Each row was made from one path, in order. Every step used is in the known rows, and no mark comes twice. Write each row's path.
In the rows, zero is written as 128.
Known rows
dunet/simisa/rugan: [122 135 135 123 138 135 117 141 145 110 116 115 113 125 124 129 111 127
  95 127 105 123 133  97 143 127 140 123 130 119 128 146]
gubo/rirug: [121 127  95 120 121 114 109 126 123 123 132 139 130 117 125 123 110 134
 130 108 142 113 138 126 117 124 137 131 129 113 146 126]
rirug/kivu: [150 118 120 117 138 123 115 101 122 140 132 125 132 117 147 118 112 127
 141 124 133 111 140 135 124 124 132 137 130 141 125 125]
rugan/simisa/dunet: [119 127 120 127 142 147 149 126 125 134 134 120 159 141 121 130 149 124
 118 142 146 119  91 145 125 122 124 120 124 178 128 131]
rirug/zunu/ravog/simisa: [139 122  76 146 105 135 116 147 132 149 154 123 141 105 125 148 126 141
 135 126 158 101 126  58 119 116 133 108 125  92 120 157]
kivu/rirug/gubo: [125 122 120 135 119 108  60 112 133 143 132 117 127 118  96 138 136 132
 121 147 109 124 152  77 112 132 145 114 133 118  90 119]
kivu/rirug/zunu/ravog/simisa: [139 117  77 146 112 129 108 143 132 157 160 116 141 104 122 148 125 140
 136 133 155  91 134  43 116 117 139 111 127  88 117 152]
felak/rugan/simisa: [130 127 134 127 155 131 148  90 133 124 136 135 134 131 130 138 136 116
 106 142 134 131 135 147 130 122 115 119 125 156 142 125]
zunu/rirug/gubo/simisa/dunet: [121 141 104 146 101 130  81 149 129 150 123 124 156 130  94 133 151 134
 124 131 136 110 115  71  99 131 150  98 130 194  85 152]
nudor/rugan/simisa/ravog/zunu/rirug/gubo: [152 124 102 162 116 111  70 109 133 131 129 138 140 112 124 156 151 135
 128 158 136 100 157  54 104 129 141  98 124 173  94 154]
ravog/zunu: [125 125 115 145 123 134 127 135 129 124 133 131 132 117 149 142 127 138
 146 129 142 107 132  82 122 125 128 120 121 140 131 144]
dunet/simisa/ravog/zunu: [129 131 109 138 125 133 139 170 138 115 128 128 132 111 140 155 128 149
 143 135 144  76 124  30 117 124 133 111 117 175 120 182]
gubo/rirug/zunu/ravog: [118 119  73 155 109 137 118 139 123 149 152 132 134 110 143 141 111 139
 135 120 161 101 125  68 107 120 141 110 123  88 141 144]
ravog/simisa/gubo/rirug/zunu: [137 131  68 144 112 119  74 142 126 144 156 137 136 100 102 132 104 138
 120  97 160  97 146  76 103 114 144 116 132  85 140 135]
vogupor/dunet/simisa/ravog: [133 141 127 109 126 137 153 178 140 118 120 121 125 130 110 150 127 142
 119 138 122  78 104  59 124 129 140 107 122 178 117 182]
dunet/simisa/ravog/zunu/rirug: [150 130 118 158 122 123 125 153 140 130 122 129 142 104 141 154 127 145
 145 146 147  71 149  25 107 127 147 114 124 181 116 178]
zunu/rirug/gubo: [142 130 122 152 103 110  64 111 136 141 118 129 135 111 104 141 138 133
 124 146 120 125 160  79 107 133 148 110 133 139  90 131]
kivu/rirug/gubo/simisa/ravog: [126 135 104 131 118 114  56 161 134 148 140 130 135 114 100 144 152 143
 128 135 126  86 129  15 103 134 142  96 125 168  94 159]
zunu/ravog: [128 122 104 143 117 139 143 137 130 136 133 128 133 118 141 140 125 138
 138 133 143 117 122  98 123 127 132 116 121 115 128 145]
dunet/simisa/ravog/zunu/rirug/kivu: [167 121 113 140 134 118 113 124 132 139 126 126 143  97 156 139 110 141
 154 138 147  63 157  49 107 122 148 126 127 185 115 167]
rugan/simisa/ravog/zunu/rirug: [151 123 118 158 133 127 114 131 134 139 135 135 151 106 151 152 141 141
 145 152 155  75 145  43 109 127 137 113 121 177 131 159]
simisa/ravog/zunu: [133 125 106 140 122 136 128 149 130 127 136 133 136 113 151 148 136 146
 150 136 149  87 122  46 117 127 130 112 117 168 128 163]
rugan/simisa/gubo: [148 134 118 136 152 126 103 128 134 125 136 140 143 110  98 135 124 132
 110 118 139 114 142 133 122 122 124 123 126 127 140 124]
dunet/simisa/gubo: [147 144 117 134 133 119 120 162 143 111 117 130 128 108  82 136 102 139
 111 108 127 107 150 104 119 122 139 126 130 132 117 154]
ravog/simisa: [144 129 102 120 117 120 114 136 134 129 137 126 138 113 111 135 130 136
 131 123 139 114 134 102 130 120 127 125 129 118 119 142]
nudor/rugan: [145 122 112 136 133 119 144 108 117 111 128 135 115 150 137 126 133 114
 120 133 126 140 136 169 130 127 125 127 129 142 119 138]
vogupor/dunet/simisa/rugan/felak: [140 146 135 121 133 146 135 138 141 108 113 119 102 143 121 130 103 123
  70 125  97 121 122 125 145 138 151 105 129 156 130 154]
kivu/rirug: [127 117 131 130 144 117 113 121 128 143 140 114 128 127 123 129 127 126
 130 141 120 111 143  99 122 129 139 132 133 118 123 119]
ravog/simisa/rugan: [140 128 111 119 125 132  91 121 139 126 133 120 124 116 125 127 124 129
 106 125 120 126 136  97 144 125 134 121 130 103 130 134]
gubo/simisa/ravog/zunu/rirug/kivu: [163 122 106 144 130 120  85 124 126 154 136 134 148  99 158 135 121 140
 159 130 152  64 155  39 102 126 146 118 126 186 117 160]

Write each row's path
[140 133  88 127 138 114 103 108 130 118 136 151 137 105  99 130 104 132
 110 102 150 109 158 135 111 119 135 124 128 127 152 126]  felak/rugan/simisa/gubo/rirug
[170 116 114 142 145 123 116  85 129 146 136 134 148 101 166 139 121 132
 146 147 154  76 161  73 108 122 138 121 125 197 127 151]  felak/rugan/simisa/ravog/zunu/rirug/kivu
[126 128  69 159 111 133 116 160 132 140 145 132 132  99 118 146  96 146
 125 110 160  88 137  53 103 116 148 108 124  90 134 161]  dunet/simisa/gubo/rirug/zunu/ravog
[164 116 117 144 132 120 104  99 125 148 130 128 144 102 163 130 111 133
 156 135 147  86 163  85 110 124 144 131 130 161 123 139]  ravog/zunu/rirug/kivu
[138 120 121 134 161 124 139 101 121 114 140 137 130 144 135 134 146 112
 109 142 133 128 129 171 134 122 112 123 124 142 140 129]  nudor/rugan/simisa
[125 138 114 153 113 127  32 133 141 138 126 130 127 111 123 138 134 134
 111 127 114 112 152  28 118 135 150  94 129 135 111 145]  ravog/zunu/rirug/gubo/simisa/rugan
[139 133  84 127 121 111  89 132 127 121 131 146 134 103  99 124  98 139
 123  94 146 108 153 124 109 122 143 130 130 109 144 127]  simisa/gubo/rirug
[154 132  93 106 132 115 100 126 128 126 125 133 131 104 110 124  80 138
 128  98 137  78 152 115 112 119 152 129 131 137 135 144]  vogupor/dunet/simisa/gubo/rirug/kivu
[151 132  91 144 118 145 105 125 134 134 142 124 116 121 136 131 111 128
  85 123 130 121 129  93 136 132 146 101 127 119 131 148]  rirug/zunu/ravog/simisa/rugan/felak
[147 125 123 163 120 124 115 125 132 137 126 131 142 110 148 143 127 136
 148 141 145  96 157  66 110 128 144 121 128 153 124 147]  ravog/zunu/rirug
[152 136 119 136 150 126 120 106 137 122 133 142 137 113  98 136 120 126
 102 122 138 124 153 140 121 122 125 119 127 146 138 128]  felak/rugan/simisa/gubo
[146 129 108 159  99 115  62 125 137 140 123 132 140 101 119 153 143 145
 139 152 133  99 156  27 100 132 149 100 126 164  90 153]  simisa/ravog/zunu/rirug/gubo
[114 143 111 137 108 116  50 151 133 139 130 136 131 120  93 137 145 135
 121 117 120 119 136  61 109 131 137  97 129 141  96 142]  rirug/gubo/simisa
[136 130  95 121 111 137 139 142 128 135 132 116 156 131 106 129 140 133
 130 129 149 115 101 117 123 120 134 121 128 167 106 149]  ravog/simisa/dunet
[131 123 109 139 140 137 127 143 131 127 143 136 144 111 152 153 144 143
 142 142 154  81 117  52 120 124 121 109 114 170 139 158]  rugan/simisa/ravog/zunu
[124 128 120 127 141 147 167 105 128 130 131 123 152 145 121 131 145 118
 110 145 144 128 101 150 123 122 125 116 125 198 125 135]  felak/rugan/simisa/dunet
[140 128 121 121 148 133 144 115 134 128 140 137 137 124 131 144 147 129
 115 148 141 105 119  96 124 126 119 111 119 185 134 150]  felak/rugan/simisa/ravog
[158 123  85 116 133 109  82 105 121 135 134 140 136  97 124 114  87 136
 138  97 148  95 161 130 109 119 145 138 132 126 138 124]  simisa/gubo/rirug/kivu
[143 127 111 158 112 116  63 119 139 140 129 134 146 101 119 157 150 143
 132 156 137  95 153  33 103 130 142  98 124 167  99 150]  rugan/simisa/ravog/zunu/rirug/gubo
[164 133  78 140 113 123 102 149 138 132 137 135 143  93  90 142 112 147
 128 109 152 103 148  86 117 119 137 118 126 108 119 152]  zunu/ravog/simisa/gubo
[131 124  69 159 122 138 119 121 129 147 155 140 138 103 127 146 106 136
 118 118 166 101 139  78 104 116 138 103 122 103 147 144]  felak/rugan/simisa/gubo/rirug/zunu/ravog
[122 120  95 160 113 146 131 141 126 153 149 125 132 117 145 144 122 136
 133 133 152 111 118  69 114 123 136 107 122  96 130 146]  rirug/zunu/ravog
[143 117  94 110 132 112  98  98 118 136 135 134 134 108 143 114  98 131
 143 109 144  99 149 131 116 121 139 139 131 128 139 123]  gubo/rirug/kivu
[166 118 125 134 135 116 104  94 124 150 127 127 141 109 150 121 112 128
 145 134 138  99 160 114 115 126 144 137 134 153 121 129]  zunu/rirug/kivu
[125 140  89 138 117 130  99 159 130 135 142 131 126 114  97 138  94 137
 108 100 144  88 135  73 104 118 152 108 131 102 141 148]  vogupor/dunet/simisa/gubo/rirug/zunu
[166 119  60 120 121 110  84 113 124 140 141 139 144  84 121 124  87 144
 144  97 161  82 161 104 108 115 146 131 129 115 134 140]  zunu/ravog/simisa/gubo/rirug/kivu
[160 122  88 116 146 111  96  81 124 132 138 144 139  99 125 119  92 128
 125 105 150  97 165 141 110 116 138 133 130 144 145 123]  felak/rugan/simisa/gubo/rirug/kivu
[138 140 105 141 109 116  59 160 135 147 131 138 140 110 104 146 153 144
 130 134 132  88 134  16 100 135 144  94 125 181  94 166]  zunu/rirug/gubo/simisa/ravog
[137 122  59 141 101 127 107 145 129 146 156 129 142  99 123 145 117 144
 136 115 166  93 131  55 114 114 138 110 125  85 130 155]  gubo/rirug/zunu/ravog/simisa
[111 142 102 135 103 134  86 153 128 143 126 124 151 136  92 131 152 133
 122 125 133 119 102  83 106 129 142  98 128 186  87 148]  rirug/gubo/simisa/dunet
[136 126  79 130 103 144 148 148 129 140 135 116 159 124 114 137 137 139
 136 133 158 108  97  98 120 119 137 113 124 160 106 160]  zunu/ravog/simisa/dunet
[155 133  98 133 121 140 112 122 136 123 131 125 117 121 132 129 112 129
  88 123 123 126 131 111 142 134 143 108 126 132 129 148]  zunu/ravog/simisa/rugan/felak
[129 139 109 125 124 128  99 170 130 138 138 137 136 121 120 138 147 141
 133 122 138  90 114  47 114 131 132 104 122 174 119 165]  gubo/simisa/ravog
[131 125  73 142 100 149 141 150 127 151 145 114 158 124 116 139 137 138
 133 133 164 104  94  80 114 117 139 108 125 148 107 160]  rirug/zunu/ravog/simisa/dunet
[124 135  95 146 108 128  77 164 133 134 138 138 137 108 127 154 146 150
 146 129 143  82 126   4 105 129 135  92 117 176 106 172]  rirug/gubo/simisa/ravog/zunu
[128 129  83 148 131 125  82 132 124 143 157 140 138 106 110 132 109 132
 112 105 158  99 140  94 104 116 138 116 129  92 153 124]  rugan/simisa/gubo/rirug/zunu
[160 126  74 151 118 123  86 149 137 150 154 126 142  92  91 144 110 145
 126 115 154  91 154  54 108 117 145 114 130  91 117 149]  kivu/rirug/zunu/ravog/simisa/gubo
[146 145 118 148 118 128  57 122 137 132 121 132 115 125 116 127 123 125
  79 124 106 126 148  87 124 144 156  95 132 161 111 142]  zunu/rirug/gubo/simisa/rugan/felak
[136 117  91 141 123 138  85 126 138 150 153 111 127 109 133 137 119 132
 111 135 131 106 138  46 132 123 145 110 129  77 130 141]  kivu/rirug/zunu/ravog/simisa/rugan
